Each row was made from one path, in order. Every step used is in the known rows, and no mark comes twice. Write each row's path.
Known rows
lifa -> tobapu -> ziri -> divaz -> fize -> golor -> feval -> bufotup: [ 0.15 -0.02 -0.08 -0.02 -0.10  0.20  0.02 -0.07 -0.05  0.06  0.19  0.18
  0.18  0.01  0.32 -0.19 -0.08  0.15  0.01 -0.08 -0.25 -0.01 -0.16  0.19
 -0.01]
golor -> fize: [ 0.05 -0.02  0.00  0.03  0.04  0.14  0.06 -0.02  0.03  0.09  0.12 -0.03
 -0.03  0.02  0.12  0.01 -0.07  0.04  0.03  0.01 -0.04  0.03 -0.05 -0.09
 -0.01]
divaz -> ziri -> safaf -> fize -> golor -> feval -> bufotup: [ 0.06  0.06  0.01 -0.16 -0.07  0.22 -0.02 -0.01  0.01 -0.05  0.32 -0.01
  0.00  0.13  0.14 -0.20  0.13  0.33 -0.02 -0.03 -0.11 -0.14  0.07  0.04
  0.10]
lifa -> tobapu -> ziri -> safaf -> fize -> golor: [ 0.13 -0.06  0.16 -0.16  0.01  0.17  0.03 -0.15 -0.01 -0.05  0.09  0.11
  0.02 -0.02  0.13 -0.08 -0.01  0.30 -0.05 -0.13 -0.09  0.03  0.02  0.42
  0.07]
feval -> golor -> fize -> divaz -> ziri: [ 0.00  0.07 -0.01  0.17 -0.07  0.19  0.07 -0.01  0.09  0.15  0.24  0.05
  0.13  0.06  0.27  0.02 -0.05  0.00  0.05 -0.05 -0.09  0.06  0.03 -0.16
  0.20]
safaf -> ziri: [ 0.01  0.02  0.03 -0.06  0.02  0.00 -0.07 -0.06  0.06  0.06  0.15 -0.02
 -0.08 -0.04  0.04  0.02 -0.03 -0.06  0.06 -0.07 -0.06  0.08 -0.03  0.45
  0.00]
feval -> golor -> fize -> divaz -> ziri -> safaf: [ 0.01  0.06  0.00  0.13 -0.14  0.22  0.07 -0.01  0.06  0.04  0.24  0.04
  0.08  0.07  0.26  0.00 -0.04  0.17  0.01 -0.07 -0.10  0.02  0.09 -0.02
  0.29]
fize -> golor -> feval -> bufotup: [ 0.03  0.00 -0.15 -0.14  0.00  0.07  0.00 -0.01 -0.03  0.06  0.10 -0.08
  0.11  0.13  0.12 -0.22  0.04  0.09 -0.07  0.01 -0.05 -0.21  0.01  0.08
  0.08]
lifa -> tobapu -> ziri -> divaz: [ 0.10 -0.06  0.00  0.02 -0.10  0.06 -0.02 -0.08 -0.03  0.02  0.05  0.21
  0.13 -0.10  0.14 -0.03 -0.04  0.03  0.05 -0.08 -0.15  0.15 -0.12  0.19
 -0.05]
ziri -> divaz -> fize: [ 0.01  0.09  0.02  0.23 -0.19  0.21  0.05 -0.01  0.04 -0.03  0.07  0.08
 -0.04  0.05  0.19  0.03 -0.11  0.04  0.04  0.02 -0.15  0.20 -0.08 -0.07
  0.04]
lifa -> tobapu: [ 0.09 -0.15  0.06 -0.02  0.02  0.04  0.01 -0.06 -0.09 -0.01  0.05  0.11
  0.13 -0.08  0.13 -0.06 -0.10  0.04 -0.03 -0.04 -0.05 -0.03 -0.06  0.23
 -0.04]
golor -> fize -> safaf: [ 0.02  0.04  0.03 -0.06  0.06  0.19  0.04 -0.08 -0.02  0.06  0.09 -0.04
 -0.13 -0.02  0.10 -0.01 -0.03  0.16 -0.03 -0.02 -0.06 -0.13 -0.06  0.07
  0.06]
ziri -> safaf -> fize -> golor -> feval: [ 0.06  0.05  0.11 -0.11 -0.11  0.22  0.06 -0.09  0.03 -0.10  0.16 -0.13
 -0.12  0.15  0.13 -0.18  0.01  0.31 -0.09  0.02 -0.03  0.03  0.14  0.37
  0.16]
tobapu -> lifa: [ 0.01 -0.03 -0.06 -0.03  0.01  0.11  0.07 -0.01  0.01  0.14 -0.14  0.08
 -0.14 -0.02  0.07  0.05  0.00  0.07  0.01 -0.06  0.05  0.02 -0.07 -0.31
 -0.06]
divaz -> ziri: [ 0.01  0.08 -0.01  0.01 -0.03  0.04 -0.06  0.02  0.08  0.02  0.15  0.10
  0.02 -0.02 -0.01  0.02  0.09  0.05  0.05 -0.06 -0.07 -0.07 -0.04 -0.13
 -0.04]
tobapu -> ziri -> safaf -> fize: [ 0.06  0.06  0.11 -0.13 -0.02  0.07  0.00 -0.04  0.04 -0.06  0.07  0.03
 -0.14 -0.01 -0.02 -0.01  0.09  0.21  0.03 -0.07 -0.05  0.14  0.09  0.11
  0.01]
lifa -> tobapu -> ziri -> safaf -> fize: [ 0.14 -0.09  0.16 -0.13  0.01  0.11  0.01 -0.09 -0.05 -0.06  0.11  0.13
  0.00 -0.09  0.11 -0.08 -0.02  0.23  0.01 -0.10 -0.10  0.09  0.01  0.34
 -0.03]
bufotup -> feval -> golor -> fize -> safaf -> ziri: [-0.02  0.04 -0.07 -0.12 -0.05  0.12 -0.04 -0.05  0.09  0.02  0.17 -0.06
 -0.04  0.05  0.11 -0.06 -0.14  0.01  0.07 -0.14 -0.08  0.24 -0.08  0.43
  0.25]
feval -> bufotup: [-0.03 -0.08 -0.10 -0.10  0.08 -0.02 -0.01  0.07 -0.13  0.03  0.03  0.02
  0.12  0.01  0.02 -0.08  0.04  0.00  0.01  0.01 -0.02 -0.14  0.00 -0.25
  0.00]
golor -> feval -> bufotup: [ 0.05 -0.04 -0.17 -0.11  0.00 -0.03 -0.01  0.08 -0.10  0.06  0.13 -0.06
  0.10  0.03  0.10 -0.23  0.02 -0.01  0.01  0.06 -0.07 -0.13 -0.01 -0.06
 -0.05]
tobapu -> ziri -> safaf -> fize -> divaz: [ 0.07  0.06  0.10 -0.07 -0.07  0.15  0.04 -0.09 -0.04 -0.02  0.05  0.06
 -0.16 -0.03  0.05  0.01  0.10  0.16  0.03 -0.03 -0.10  0.10  0.10  0.14
  0.05]
fize -> divaz: [ 0.01 -0.01 -0.01  0.08 -0.08  0.11  0.05 -0.07 -0.10  0.06 -0.03  0.05
 -0.03 -0.03  0.09  0.03  0.02 -0.08  0.00  0.06 -0.07 -0.06  0.02  0.05
  0.05]

Write each row's path
[-0.05  0.10  0.03 -0.06 -0.11  0.13 -0.09 -0.14 -0.01 -0.01  0.11  0.01
 -0.17 -0.05  0.08  0.00  0.01  0.06  0.01 -0.06 -0.12  0.02 -0.06  0.56
  0.14] : fize -> safaf -> ziri -> divaz
[-0.01  0.04  0.00  0.05 -0.15  0.08 -0.07 -0.08  0.05  0.03  0.16  0.02
 -0.06  0.00  0.12  0.02 -0.05 -0.07  0.09 -0.04 -0.12  0.25 -0.05  0.43
  0.06] : safaf -> ziri -> divaz
[ 0.03  0.05  0.16  0.08 -0.05  0.25  0.06 -0.08 -0.01  0.10  0.18  0.08
 -0.09 -0.02  0.14  0.02  0.08 -0.02  0.07  0.05 -0.12  0.09  0.04 -0.12
 -0.03] : safaf -> fize -> divaz -> ziri
[ 0.07  0.15 -0.01  0.10 -0.20  0.25 -0.01 -0.12  0.14  0.06  0.29 -0.03
 -0.11  0.10  0.29 -0.08 -0.13  0.04  0.04 -0.05 -0.22  0.18 -0.10  0.61
  0.09] : safaf -> ziri -> divaz -> fize -> golor -> feval
[-0.04  0.06 -0.10 -0.02 -0.19  0.18 -0.04 -0.07  0.08  0.00  0.17 -0.03
 -0.02  0.08  0.17 -0.05 -0.15  0.00  0.10 -0.11 -0.13  0.37 -0.09  0.41
  0.31] : bufotup -> feval -> golor -> fize -> safaf -> ziri -> divaz
[ 0.13 -0.01  0.04  0.10 -0.11  0.16  0.02 -0.07  0.00  0.02  0.10  0.24
  0.08 -0.09  0.23 -0.01 -0.12  0.08  0.06 -0.09 -0.21  0.16 -0.16  0.17
 -0.07] : lifa -> tobapu -> ziri -> divaz -> fize
[ 0.07  0.03 -0.02  0.12 -0.05  0.27  0.07 -0.07  0.00  0.17  0.21  0.10
 -0.03 -0.02  0.19  0.05  0.02  0.01  0.08  0.01 -0.16 -0.07 -0.07 -0.15
  0.00] : golor -> fize -> divaz -> ziri
[ 0.03  0.06  0.05 -0.11  0.08  0.20 -0.02 -0.13  0.02  0.11  0.21 -0.05
 -0.20 -0.05  0.14  0.01 -0.05  0.11  0.01 -0.08 -0.10 -0.07 -0.08  0.43
  0.06] : golor -> fize -> safaf -> ziri
[ 0.09  0.13  0.00  0.06 -0.06  0.21  0.07 -0.04  0.11  0.03  0.15 -0.05
 -0.05  0.12  0.20 -0.12 -0.10  0.15 -0.06 -0.02 -0.12 -0.08 -0.06  0.22
  0.04] : divaz -> fize -> golor -> feval
[ 0.00 -0.03 -0.13  0.06 -0.14  0.15  0.07 -0.01  0.01  0.05  0.06 -0.01
  0.08  0.09  0.16 -0.04 -0.13 -0.10  0.08 -0.02 -0.07  0.28 -0.03  0.00
  0.23] : bufotup -> feval -> golor -> fize -> divaz
[ 0.03  0.10  0.04  0.14 -0.15  0.19 -0.02 -0.07  0.09  0.03  0.21  0.05
 -0.12  0.01  0.22  0.04 -0.14 -0.02  0.10 -0.05 -0.19  0.25 -0.10  0.38
  0.03] : safaf -> ziri -> divaz -> fize
[ 0.02  0.14  0.11 -0.03  0.04  0.20 -0.02 -0.09  0.04  0.01  0.17  0.02
 -0.23 -0.06  0.13  0.03 -0.09  0.13 -0.01 -0.10 -0.15 -0.09 -0.09  0.49
  0.04] : divaz -> fize -> safaf -> ziri
[-0.02  0.02  0.01  0.10  0.01  0.07  0.07  0.03  0.12  0.08  0.15 -0.06
  0.13  0.10  0.20 -0.03 -0.14  0.03  0.01 -0.05  0.01  0.15  0.05 -0.10
  0.19] : feval -> golor -> fize
[ 0.18 -0.04  0.10 -0.17 -0.05  0.17  0.02 -0.14  0.00 -0.03  0.18  0.06
  0.02  0.00  0.18 -0.20 -0.02  0.30 -0.05 -0.10 -0.13  0.02  0.01  0.55
  0.04] : lifa -> tobapu -> ziri -> safaf -> fize -> golor -> feval
[ 0.01  0.08  0.03 -0.02 -0.06  0.25 -0.02 -0.15  0.02  0.09  0.22 -0.02
 -0.18 -0.02  0.20  0.01 -0.07  0.10  0.04 -0.05 -0.15  0.06 -0.11  0.42
  0.12] : golor -> fize -> safaf -> ziri -> divaz
[ 0.08  0.02 -0.01  0.07 -0.11  0.30  0.06 -0.07 -0.03  0.05  0.22  0.09
 -0.08  0.00  0.19  0.03  0.04  0.18  0.04 -0.01 -0.16 -0.12 -0.01 -0.01
  0.09] : golor -> fize -> divaz -> ziri -> safaf
[-0.03  0.03 -0.10 -0.07 -0.07  0.12  0.01 -0.01  0.05 -0.02  0.06 -0.05
  0.02  0.08  0.08 -0.07 -0.11  0.06  0.03 -0.08 -0.04  0.18 -0.06  0.10
  0.26] : bufotup -> feval -> golor -> fize -> safaf
[ 0.03  0.10  0.06  0.08  0.00  0.22  0.07 -0.06  0.10  0.01  0.06  0.01
 -0.05  0.10  0.15  0.02 -0.09  0.16 -0.06 -0.06 -0.07 -0.06 -0.05  0.08
  0.08] : divaz -> fize -> golor
